Each row was made from one small tree. The marks that hang from a mark follow it in brackets, in alphabetical order. Every link used is in the known rows. Write each row's tree.
Known rows:
Q{H}: [ 2.55 -1.15 -2.18  3.52 -5.89  3.34  2.24 -2.95  0.82 -0.52 -2.52 -1.65
 -3.91  2.27 -0.08 -3.93 -1.38]
Q{H{B{F J T} S}}: [-0.62 -1.01 -3.11  0.07 -2.72  2.36  0.78 -0.33 -1.13 -3.72 -2.90 -1.75
 -5.12 -1.73  1.23 -1.00 -0.95]
J{Y{F{B}}}: [-1.57 -2.27 -2.32  3.09 -4.10  3.69  1.08 -4.17 -2.19  0.55 -1.34 -0.78
 -4.36  4.11 -2.34 -2.50 -2.57]
H{B{F J} S}: [ 0.38 -1.94 -2.56  1.15 -2.87  2.19  0.34 -0.12  0.06 -2.90 -3.09 -0.76
 -5.62  1.05 -0.95 -1.02 -1.24]
F{B}: [ 1.15 -1.84 -1.40  4.61 -4.65  4.18  1.12 -4.89 -0.80 -0.07 -3.39 -0.51
 -4.97  2.93 -3.01 -2.65 -0.81]
H{S}: [ 3.19 -1.79 -2.33  3.02 -4.19  2.32  1.43 -2.64  2.21 -0.65 -3.03 -0.35
 -5.08  3.78 -3.06 -3.22 -1.31]
Z{B{F H J T}}: [ 6.96 -1.39 -1.57  1.89 -0.12  4.92  0.06 -4.05 -3.82 -1.67 -1.81 -1.20
 -6.24 -1.47 -0.02 -2.53 -0.42]
Z{B{F H{S} J{Y} T}}: [ 6.03 -1.91 -2.69  0.40  1.33  3.71  0.00 -1.82 -2.60 -2.10 -1.63 -0.45
 -6.59 -1.92  0.37 -2.95 -1.41]
Q{H{B{F J{Y}} S}}: [-0.86 -1.77 -3.47  0.47 -3.34  1.99  1.18  1.55  0.32 -3.05 -2.53 -1.31
 -4.76 -0.60  2.07 -2.28 -2.19]
H{B{F J T} S}: [ 0.45 -1.56 -2.82 -0.36 -0.87  2.41 -0.09 -0.78 -1.36 -3.60 -2.90 -0.86
 -5.85 -0.26 -1.27 -0.43 -1.07]
Y{J}: [ 0.87 -1.76 -1.66  2.56 -5.34  2.44  1.75 -1.65  1.40  0.10 -2.23 -0.45
 -3.59  4.34 -2.75 -1.93 -1.67]
B{H J{Y} T}: [ 4.50 -1.52 -1.93  0.84  1.76  3.63  0.15 -0.72 -2.98 -1.78 -1.13 -0.22
 -4.32  0.99  0.99 -3.66 -1.90]
F{B{H}}: [ 0.89 -1.76 -0.88  4.76 -2.93  4.12  0.74 -4.18 -1.97 -0.57 -2.98 -0.71
 -4.89  1.72 -1.70 -3.20 -0.60]
Z{B{H{S} J{Y{F}} T}}: [ 3.44 -1.63 -2.10 -0.07  0.00  4.45  0.39 -2.64 -2.91 -1.47 -0.58 -0.67
 -5.62  0.03  0.06 -2.96 -1.42]
T{B{F H{S} J}}: [ 2.70 -1.23 -1.43  3.75 -0.30  2.82 -0.60 -0.66 -2.89 -1.84 -2.71 -0.93
 -5.27  0.49  0.34 -0.70 -0.33]
H{B{F} S}: [-0.29 -2.08 -2.82  1.07 -3.36  1.92  0.70 -1.31  1.08 -2.43 -3.09 -1.14
 -5.83  1.18 -2.54 -1.84 -1.71]
B{F H J T}: [ 4.82 -1.31 -1.86  2.56  0.93  3.09 -0.42 -2.48 -4.42 -2.12 -1.94 -1.04
 -5.20  0.01  0.42 -1.52 -0.73]
J{Y{F{B{H{S} T}}}}: [-2.43 -1.96 -2.53  1.64 -0.92  2.87  0.34 -3.40 -3.23 -0.88 -1.23 -0.69
 -4.91  1.77 -1.77 -2.07 -2.13]

Which tree is each row?
[-1.99 -1.26 -1.42  3.11 -1.79  3.51 -0.15 -4.27 -4.97 -1.44 -1.88 -0.93
 -4.88  1.58 -1.10 -0.14 -0.11]
Y{F{B{H{S} J T}}}
[-1.33 -1.22 -1.01  3.49 -1.92  4.35 -0.09 -5.07 -5.92 -0.98 -1.53 -1.23
 -4.48  1.91 -0.81 -0.49 -0.29]
Y{F{B{H J T}}}
[ 0.03 -1.77 -2.86 -1.91 -0.14  2.85  0.43  0.82  0.04 -3.28 -2.15 -0.15
 -5.08  0.66 -0.84 -2.36 -2.10]
H{B{J{Y} T} S}
[-0.05 -1.41 -1.53  2.30 -0.42  3.25 -0.19 -0.05 -3.08 -1.13 -1.03 -0.75
 -4.18  2.30  0.74 -1.51 -1.50]
T{B{H{S} J{Y{F}}}}
[-5.93 -1.42 -1.55  2.06 -3.21  2.14  0.42 -3.39 -3.57 -0.87 -1.61 -0.89
 -4.10  2.01 -2.54  0.97 -0.69]
Y{F{B{H{S} T}} J}
[ 0.28 -1.97 -3.45 -1.48  0.39  2.13 -0.08  0.62 -1.17 -3.51 -2.26 -0.47
 -5.73 -0.43 -0.62 -1.24 -2.25]
H{B{F J{Y} T} S}
[ 0.63 -1.32 -1.06  2.75 -0.61  4.21 -0.09 -0.92 -4.22 -0.63 -0.65 -1.11
 -3.73  2.65  1.03 -1.90 -1.66]
T{B{H J{Y{F}}}}
[ 2.05 -1.37 -1.68  3.64 -0.82  2.50 -0.23 -1.86 -1.95 -1.40 -2.70 -1.32
 -5.49  0.70 -1.16 -1.48 -0.80]
T{B{F H{S}}}
[-3.41 -1.19 -3.17 -1.24 -2.88  2.76  1.11  0.10 -1.40 -3.03 -1.30 -1.65
 -4.09 -0.01  1.47 -1.62 -2.00]
Q{H{B{J{Y{F}} T} S}}
[ 0.93 -1.32 -1.34  3.06 -0.22  3.60 -0.16 -2.80 -3.28 -2.23 -3.20 -0.07
 -5.42 -0.06 -0.66 -1.40  0.24]
F{B{H{S} J T}}
[ 6.19 -1.87 -1.77  2.93 -1.95  3.89  0.41 -2.57 -1.34 -1.53 -2.43 -0.74
 -6.47 -0.49  0.03 -2.79 -0.42]
Z{B{F H{S} J}}
[ 1.19 -1.22 -1.63 -0.35 -1.64  4.30  0.50 -1.56 -1.50 -2.73 -2.25 -1.00
 -4.64  1.14 -1.12 -1.98 -1.11]
H{B{J T}}
[ 1.34 -1.86 -1.99  1.62 -3.09  3.42  0.41 -1.14 -1.26 -2.28 -2.57 -1.21
 -5.02  1.41 -0.63 -1.54 -1.48]
H{B{F J}}
[ 4.08 -1.37 -2.37  2.17  1.14  2.03 -0.50 -1.55 -3.25 -2.71 -2.42 -0.65
 -5.72 -0.35  0.12 -1.14 -0.54]
B{F H{S} J T}
[ 3.42 -1.65 -2.16  2.80 -0.94  3.55 -0.08 -0.74 -2.67 -0.78 -2.14 -0.69
 -4.73  1.94 -0.05 -1.29 -1.89]
T{B{F J{Y}}}
[ 1.84 -1.28 -1.40  3.22 -2.11  4.62  0.31 -4.38 -3.15 -1.21 -3.21 -0.24
 -5.00  1.49 -1.75 -1.23 -0.19]
F{B{J T}}
[-5.02 -1.39 -1.61  2.27 -4.94  3.09  0.84 -4.78 -3.42  0.05 -1.65 -1.03
 -3.73  3.39 -3.50  1.12 -1.03]
Y{F{B{T}} J}
[ 1.59 -1.72 -2.04  2.12 -0.83  4.38  0.35 -2.98 -2.99 -1.13 -2.58  0.15
 -4.88  1.27 -1.10 -2.09 -1.33]
F{B{J{Y} T}}
[ 1.62 -1.26 -0.86  3.43 -0.42  4.53 -0.13 -3.70 -4.35 -1.73 -2.80 -0.43
 -4.94  0.22 -0.38 -1.81  0.05]
F{B{H J T}}
[ 4.32 -1.98 -1.92  1.74 -3.95  5.29  1.30 -3.52 -1.43  0.22 -0.79 -0.74
 -5.00  2.92 -0.73 -3.42 -1.96]
Z{B{J{Y{F}}}}
[-1.76 -2.20 -1.91  3.23 -2.72  3.58  0.75 -3.56 -3.16  0.13 -1.00 -0.92
 -4.30  3.06 -1.23 -3.02 -2.41]
J{Y{F{B{H}}}}
[ 3.66 -1.19 -1.48  4.00 -2.23  3.79 -0.11 -2.15 -2.79 -0.86 -2.71 -1.09
 -4.85  2.09 -0.70 -0.53 -0.71]
T{B{F J}}
